Known rows, with every way that one mark hangs from another:
lagim(nage(mele(kememit tovadap) vubu)): [ -0.6 -16.4 -20.6 -21.7  -7.0 -32.9   9.5   1.1  25.4  -5.4   2.8  23.1
  16.5  22.1  -2.2 -12.4  37.6 -11.3  10.7]
lagim(nage(vubu)): [ -7.9 -16.7 -16.5  -8.2   0.5  -2.9  14.1   3.1  11.9  -1.2  -5.6   5.6
  10.2  15.3  -2.1 -20.6  29.3   4.1  12.7]
gomimib(mele(kememit(kuboz) nage tovadap)): [  4.7  -7.2 -21.3 -13.3 -12.8   1.1  18.1   0.5  35.0 -22.0 -10.8  12.2
  20.9  16.9   7.2   0.0  25.4  -4.1  24.8]
vubu(nage(gepugod lagim mele(kememit tovadap))): [  4.1  13.2 -13.5 -19.0  -6.8 -22.7  13.5  -0.2  18.9  -4.2  -0.5  14.3
   1.9  14.1   7.6 -12.1  26.7   0.2   9.3]
tovadap(mele(kememit(kuboz) nage(lagim vubu))): [ 15.1   4.7 -19.5 -17.0 -22.3 -22.7  16.8  -1.7  26.7  -9.1 -16.7  12.1
   5.3  21.5   9.1 -19.5  46.1  -1.7  15.1]
gomimib(mele(kememit nage(gepugod(fopa) lagim vubu))): [ 11.5  28.9 -14.3 -10.8 -14.9 -11.7   8.9   0.7  21.2 -12.7 -17.3  -0.9
  -4.5  12.1  -5.5 -28.7  30.0   4.1  24.5]
kuboz(kememit): [ -6.5  14.6 -18.3 -19.0  -3.1 -10.6  22.1  10.7  12.5 -12.3  -3.5 -10.5
   8.2  -0.5   1.8  -4.6  14.7  13.5  12.0]
nage(lagim): [ -1.7  -0.8 -12.1 -15.6  -5.8  12.3  13.6   8.6  17.5  -5.3 -19.5 -11.0
   1.8   5.1  12.1 -10.4  17.8  25.9  11.5]
mele(kememit(kuboz) tovadap): [  3.7  -9.3 -20.5 -20.9   1.3   5.9  23.0   7.5  25.8 -19.7 -13.3  13.1
  12.2  18.7   6.2  -0.6  34.3   3.3  11.8]
lagim(nage(gepugod(fopa) mele(kememit tovadap) vubu)): [  3.2  -0.5 -19.9 -19.0   2.3 -37.9  10.0   4.1  21.0 -11.3   6.4  24.5
  -1.1  24.5 -13.3 -21.7  39.7 -15.8  12.2]
vubu(nage(gepugod(fopa) lagim mele(kememit tovadap))): [  3.9  23.8 -16.7 -19.5  -4.8 -31.7  11.4   0.9  22.8 -11.6  -1.6  14.9
 -11.9  10.1   2.7 -17.2  23.4   1.1  12.3]
vubu(nage(mele)): [-10.1   2.3 -17.2  -5.7  -9.2 -22.1  12.9   3.6  13.0  -5.6   8.2   2.4
   3.4   7.0   3.1  -4.4  16.2  -0.2  11.6]
vubu(nage(gepugod lagim)): [ -3.1  13.1  -9.3  -5.5   1.5   7.3  18.4   1.6   5.3   1.0  -9.6  -3.2
  -4.3   7.2   7.5 -20.0  18.1  15.1  12.2]
vubu(nage(gepugod(fopa) lagim)): [ -2.9  23.8 -12.2  -6.2   2.8  -1.6  16.4   3.0   9.0  -6.7 -10.7  -2.6
 -18.7   2.7   2.5 -24.9  15.1  16.1  15.0]
fopa(gepugod): [ -8.7   4.0 -10.4  -3.2  11.8 -16.1  24.3  12.8   7.5 -13.0  -8.1 -13.5
   9.2  12.5  -1.8  -5.8  15.2   4.7   9.2]
vubu(nage(gepugod(fopa) lagim mele(tovadap))): [  0.7   9.3 -13.3 -14.2  -2.4 -15.9   9.0   4.6  23.1  -7.5  -1.6  14.5
 -14.8  14.3   4.5 -17.5  22.0   3.0  11.5]
mele(kememit): [ -3.6  14.5 -18.2 -15.2  -3.0 -13.2  22.2   6.3  13.9 -15.6  -8.7  -9.1
  10.1   3.4   1.8  -1.8  16.8  12.9  12.6]
vubu(nage(gepugod)): [ -7.8  13.9 -12.0   0.1   6.4  -2.2  24.4   3.2   1.4  -4.9   1.8  -1.3
   1.6   9.6  -0.4 -12.3  15.5   3.8  12.8]
mele(kememit(kuboz) nage(gepugod lagim vubu) tovadap): [ 14.0   4.6 -12.9 -17.6  -0.3   6.7  17.3  -1.8  26.4  -7.7 -12.4  25.3
   8.3  33.1   5.6 -26.4  57.4   0.0   8.9]
mele(kememit(kuboz) nage(gepugod) tovadap): [  4.5   8.7 -16.3 -11.6   6.6  -5.4  25.4   0.3  23.9 -18.4   1.5  17.4
  13.5  24.4   2.8  -7.8  37.0  -3.8  11.9]
mele(nage(vubu) tovadap): [ -3.2   0.8 -14.5  -9.1  -2.1  -6.6  17.5   0.9  30.5  -8.3  -3.4  16.8
  17.5  25.4   5.1 -11.7  32.5   2.2   9.3]

Rows:
[  8.6   6.5 -11.3 -15.0  -5.6  -6.3   2.6  13.3  15.4  -4.9  -8.2   5.2
 -17.3  21.9  -7.8 -26.9  43.1   4.3   8.7] => nage(gepugod(fopa) lagim mele vubu)
[ 14.3  36.7 -16.4 -14.2 -15.1 -45.2  17.5   0.2  21.3 -11.9 -10.3   4.0
  -8.9  16.0  -2.6 -25.6  32.1  -0.2  15.8] => tovadap(mele(kememit nage(gepugod(fopa) lagim vubu)))
[  6.2  -9.2  -9.4 -20.2  -3.2   2.5   8.8  12.5  23.4  -3.6  -5.7   8.0
   2.2  22.5   6.9  -7.3  29.8   7.5   6.2] => nage(gepugod lagim mele(tovadap))
[ -3.9  -0.1 -15.3  -5.4  10.2  -7.5  15.1   5.8   7.5  -6.5  -2.6   6.7
  -7.5  17.6 -13.3 -29.6  31.1  -0.9  14.8] => lagim(nage(gepugod(fopa) vubu))
[ -1.3  17.6 -13.3  -8.5  -5.2 -18.1   7.5   4.9  12.2  -6.0   0.6   2.2
 -20.2   7.0   0.1 -21.7  20.7   6.9  13.3] => vubu(nage(gepugod(fopa) lagim mele))
[  1.2  -8.8 -12.2 -14.2   1.5  -6.7  14.6  13.7  20.0  -9.2   5.5   9.8
   8.1  24.7  -1.1   0.3  27.4  -4.0   6.4] => nage(gepugod mele(tovadap))
[  0.5   2.8 -20.3 -14.8  -1.0  -9.3  23.0  -1.3  32.6 -20.6  -3.1  16.6
  16.7  18.1   9.3  -3.4  31.9   1.5  13.5] => mele(kememit(kuboz) nage tovadap)
[  9.3  30.7 -13.7 -17.9  -0.5 -18.8  15.0  -1.3  29.7 -12.6 -11.5  15.8
  -3.0  20.9   0.5 -28.1  38.3   7.0  11.2] => mele(kememit nage(gepugod(fopa) lagim vubu) tovadap)
[  9.9  -3.4 -16.0 -29.0 -15.8 -14.8   6.1   6.4  30.1  -5.4 -14.0  16.3
   8.5  22.9   6.2 -12.6  44.7   3.3   6.7] => nage(lagim mele(kememit tovadap) vubu)
[  1.8   6.8 -18.4  -8.2  -2.4 -17.7  17.4   2.2   5.3 -10.7  10.8  13.5
  -0.6  16.9  -4.8 -11.4  38.2 -13.1  12.2] => vubu(nage(gepugod mele(kememit(kuboz))))
[  8.3 -26.7 -18.9 -18.7   2.3 -12.1  11.3   4.0  18.2  -6.1   5.1  33.5
   9.8  36.1  -8.4 -20.1  58.9 -22.3   9.5] => lagim(nage(gepugod mele(kememit(kuboz) tovadap) vubu))
[  9.3  -9.9 -18.1 -20.2   1.0  -6.7  16.8  11.0  20.7 -16.9   2.4  19.0
   7.4  28.9  -2.4  -2.0  44.8 -11.6   8.5] => nage(gepugod mele(kememit(kuboz) tovadap))
[ -3.8   9.7 -11.0  -5.8   6.7  -6.3  23.0   2.8  23.6 -11.3   4.5   8.0
  14.2  20.7   4.5  -5.9  19.4   4.3   9.6] => mele(nage(gepugod) tovadap)
[  1.5 -17.7 -15.8 -17.8  -7.4  -7.8   9.4  11.7  26.9  -6.7  -2.8  18.6
  11.5  29.6  -0.5  -5.5  40.3  -6.0   5.9] => nage(mele(tovadap) vubu)
[  8.9  -2.1 -17.2 -10.1  -5.5   4.8  20.3   2.1  26.2 -20.0  -5.9  13.1
  18.0  23.0   0.9  -4.5  30.5 -10.0  22.9] => gomimib(mele(kememit(kuboz) nage(gepugod) tovadap))
[  1.0   6.5 -10.4  -6.1   5.9  -2.5  20.7   2.4  22.4  -6.4   1.1  18.0
  14.1  31.7  -1.1 -16.3  37.7  -3.3   7.8] => mele(nage(gepugod vubu) tovadap)
[ 10.6   7.8 -20.3 -16.9 -20.8 -25.9  18.9  -1.2  27.7 -14.0 -13.2   2.1
   5.3  10.7  15.2  -9.4  28.5   6.3  17.8] => tovadap(mele(kememit(kuboz) nage(lagim)))
[ -6.3 -22.6 -17.3 -10.6  -7.0 -18.9   5.6   4.6  14.7   0.1   5.3  10.2
   8.5  19.2  -4.6 -17.3  34.4  -5.2  10.9] => lagim(nage(mele vubu))
[ 16.9  -5.2 -14.1 -20.5  -8.2   3.2   6.7   9.4  11.9  -4.3  -9.4  14.5
  -3.7  29.5  -4.2 -24.0  63.5  -4.4   6.8] => nage(gepugod lagim mele(kememit(kuboz)) vubu)
[  1.7  -4.9 -22.1 -13.4   3.3 -26.7  10.8   6.0  12.0 -18.1   9.4  11.1
  -9.8  14.1 -11.6 -18.6  36.2 -10.5  16.5] => lagim(nage(gepugod(fopa) mele(kememit(kuboz))))
[  0.4   0.0 -19.2 -23.0  -8.5 -26.8  14.6   8.3  27.7 -16.4   0.6   8.5
  14.1  14.3   3.8   5.3  23.8   0.1   9.1] => nage(mele(kememit tovadap))
[  6.1  12.4 -13.0  -2.5  -9.3 -29.2  23.2   3.9  13.9  -5.4   2.3   6.0
   8.6  26.6  -4.0 -13.9  31.1 -10.8  12.3] => tovadap(mele(nage(gepugod vubu)))
[  6.8   2.3  -7.4 -12.4   0.8  19.3  13.5   9.7   8.0   1.9 -18.4   0.4
  -1.3  22.6  -0.1 -25.3  40.8  12.8   7.3] => nage(gepugod lagim vubu)
[  4.8  -2.7 -18.4 -23.5  -9.9 -24.6  12.3   7.9  26.8 -11.3  -2.9  18.6
  14.0  25.2  -1.8  -4.8  41.9  -7.8   7.1] => nage(mele(kememit tovadap) vubu)
